Each row was made from one path, in order. Every step used is in the known rows, and no mark comes twice. Write each row's path.
In the rows, 128 means zero.
Known rows
dezen vulor: [124 202 118  92 111 117 135 115 137 126  95 130 128 134 149 124  98 141
 130 135  81 121 193 139 112 102]
vulifun gumik bubapi dezen: [143 160 130 103 138 129 128 168 106 135 178 125 105  88 112 142 114 104
 124 106 124 123 125 155 153  91]
libim mose: [140 112 152  98 120 131 123 105 151 166 161 126 142 158 122 128 112 127
 116 125 161 146 168 117 174 144]
bubapi gumik libim: [174  81 116 201 147 123 121  91 142 141 156 135 124 132 151 114 124 121
 109 137 167 154 144 169 106  88]
lufuv dezen vulifun: [126 228 129  39 111 124 131 162 160 133 141 123 117 152 120 117 140 217
 167 157  36 103 142 114 163  99]
lufuv dezen foma: [ 96 187 104 149 133 147 135 144 136  84 155 130 120 141 115 116 129 168
 158 138   9  75 180 147 151 100]
bubapi dezen lufuv: [159 132  96 134 138 141 124 151 124 213 159 130 115 104 135 130  95  63
 131 125 114 108 144 139 134 106]
gumik bubapi dezen: [168 192 143 104  98 135 115 152 135 155 192 117 103  85 140 133  88 147
 136 117 134 114 149 152 153  71]
dezen foma: [100 151 111 135 134 136 140 121 138 121 135 128 141 167 138 122 131 103
 154 135  48 115 190 150 146  98]
bubapi gumik libim mose vulifun dezen: [120  55 137 234 155 121 128 116 111 102 152 132 149 136 130 125 172 119
 117 128 200 139  78  98 129 204]
lufuv dezen bubapi gumik libim: [156 142 112 155 107 133 117  93 146  72 100 135 105 101 134 119 111 173
 108 130 115  94 134 166  86  85]
gumik bubapi dezen lufuv: [157 146 121 109 117 146 115 159 123 181 155 125  97  78 138 136  75  90
 123 121 113 106 135 152 137  66]
gumik bubapi: [135 182 151  86  94 123 122 126 154 133 177 115 112 121 157 129  97 150
 139 137 122 124 178 173 161  35]
libim gumik: [110  97  97  69 117 125 136 138 158 192 128 127 149 150 130 125 142 169
 132 120 130 151 151 162 131  74]
libim mose vulifun dezen: [ 98 118 147 159 134 120 137 138 120 123 177 120 154 154 135 133 170 117
 143 128 165 118 113  84 169 193]
lufuv dezen vulifun mose: [143 237 165  92 141 120 130 161 164 110 147 112 107 121 117 111 139 225
 153 147  72 127 125 140 170 136]
bubapi gumik: [143 100  96 122 156 112 127 132 139 184 158 145 137 130 149 136 138 128
 126 127 139 136 143 191 139  84]
gumik libim: [172 133 141 191 117 130 126  79 156 126 174 115 118 152 149 102 106 117
 133 144 147 144 190 133 126  85]
gumik libim mose: [170  90 167 175 116 141 118  66 155 130 149 119 132 157 120 108 100 116
 103 132 188 161 165  95 142 151]
foma dezen bubapi gumik libim mose vulifun: [117  35 132 152 117 130 117  98 107 101  51 142 140 122 110 135 130 121
  98 125 210 145  69  89  70 186]
foma dezen vulifun: [119 150 144  29 123 125 138 162 123 195 128 118 112 132 128 123 134 170
 172 158  84 161 125 103 137 127]
mose vulifun dezen bubapi: [ 76 206 119 106  85 114 138 132 125  83 112 119 143 135 164 143 157 113
 160 125 108  81 127 118 127 128]
lufuv dezen bubapi: [114 244 115  52  67 131 127 128 157  85 119 123 110 118 135 130 113 182
 145 129  55  63 176 151 130  72]
libim mose vulifun gumik bubapi dezen: [123 117 139 113 141 130 120 165  97 109 138 133 135 105  95 151 128 103
 107 101 173 125  78 106 148 153]
gumik libim mose vulifun: [134  87 146 181 120 124 117  81 150 106 125 128 163 179 123 117 131 103
 114 139 206 146 128  71 123 164]
foma dezen bubapi gumik libim mose: [153  30 150 142 114 144 115  84 111 119  73 136 111  95 106 127 103 128
  86 116 192 162 102 118  91 172]
foma dezen vulor: [113 155 130  88 118 128 137 138 105 141  97 127 101  85 131 124  96 159
 142 138  90 138 170 127  98 128]

Which path is each row?
[130 164 109 150 138 147 131 148 122 145 152 129 130 131 124 126 118  96
 151 118  67 105 161 136 140 127]
bubapi dezen foma
[152  77 121 158 116 134 122  96 115 123  89 134 101  91 136 124 108 130
 113 131 155 140 122 159  64 108]
foma dezen bubapi gumik libim
[127  66 121 155 113 121 114  77 134  86  51 143 164 156 126 136 133 106
  93 123 202 131  88 103  84 165]
dezen bubapi gumik libim mose vulifun
[135  41 126 194 147 121 114  91 138 124 110 144 166 164 124 124 142 105
  96 132 223 152  94 102 110 170]
bubapi gumik libim mose vulifun
[147 136 125  69  95 141 117 166 137 174 148 119 117  84 124 134 104 184
 121 103 142 137 114 159 133  68]
libim gumik bubapi dezen
[104 110 131 116 127 117 122 116 147 143 132 133 170 179 127 134 141 112
 126 132 182 137 129  90 149 160]
libim mose vulifun
[118  71 111 115 145 142 134 155 104 213 153 127  96  99 132 128 103  80
 143 144 104 137 153 142 127  97]
foma dezen lufuv
[113 140 103  99 119 114 137 131 116 123 118 136 123 100 160 150 150 132
 129 113 110  99 114 185 120 113]
vulifun dezen bubapi gumik
[119  96 111 217 163 113 136 108 122  78 139 130 149 175 122 118 162  61
 125 138 162 140 127 108 108 126]
mose vulifun gumik libim
[136  94 103  83 117 152 116 170 128 196 116 126 111  76 124 138  92 122
 109 109 120 123 104 163 119  66]
libim gumik bubapi dezen lufuv
[ 61 147 112 195 146 128 149 150 107  80 151 125 153 165 145 127 180  93
 173 135  55  91 132 112 146 153]
mose vulifun dezen foma
[125 110 110 203 117 116 129  98 119  69  93 133 136 118 155 128 154 116
 122 127 159 107  89 137  78 134]
mose vulifun dezen bubapi gumik libim
[ 90  96 113 110 125 113 129 128 109 101  76 143 153 121 140 157 162 123
 114 106 156 105  71 136 116 177]
libim mose vulifun dezen bubapi gumik
[ 97 184 111  55 158 118 147 179 119 106 132 131 122 157  93 128 175 162
 151 139  37 114 115 117 159 125]
lufuv dezen vulifun gumik
[151 230 138  84  91 133 118 143 123 109 100 124 101  70 139 133  70 159
 120 117  99 110 153 137 108  93]
gumik bubapi dezen vulor
[148 200 169  84 144 110 134 143 165 138 132 113 125 143 138 118 135 167
 149 143 110 164 132 143 165 141]
dezen vulifun mose
[141  76 161 122 150 131 130  93 124  96  99 125 143 179  87 121 139 102
 103 131 153 177 109  75 141 186]
dezen vulifun gumik libim mose
[ 94 110 125  49 168 119 152 180  91 157 121 128 118 141  98 135 171 118
 158 138  80 166 102 109 139 148]
foma dezen vulifun gumik
[109  95 132 206 147 118 131 107 100  64  68 138 142 115 127 127 141 129
 100 124 154 125  86  90  83 213]
bubapi gumik libim mose vulifun dezen vulor
[146  56 152 181 152 134 129  86 125 107 139 126 134 163  95 118 128  83
  93 117 183 166 143  96 142 170]
vulifun gumik libim mose
[160 200 128  49 118 125 127 163 141 184 137 122 130 140 132 127 130 148
 160 135  95 135 115 104 144 129]
bubapi dezen vulifun
[136 167 181  86 150 123 137 162 132 158 136 110 100 102 122 117 133 174
 158 147 116 178 114 129 154 164]
foma dezen vulifun mose
[ 83 102 127 147 153 146 127 161  84  67  98 140 147 129  84 148 139  71
 113 100 105 114  82  99 139 177]
libim mose vulifun gumik bubapi dezen foma
[149 116 123 184 114 125 130  91 119  84 116 127 111 106 156 125 133 127
 116 121 136 116 123 162  93 115]
vulifun dezen bubapi gumik libim
[116   9 114 234 171 133 126 123 101 128 120 139 140 123 128 129 152  64
 102 130 171 125  65 104 111 188]
bubapi gumik libim mose vulifun dezen lufuv
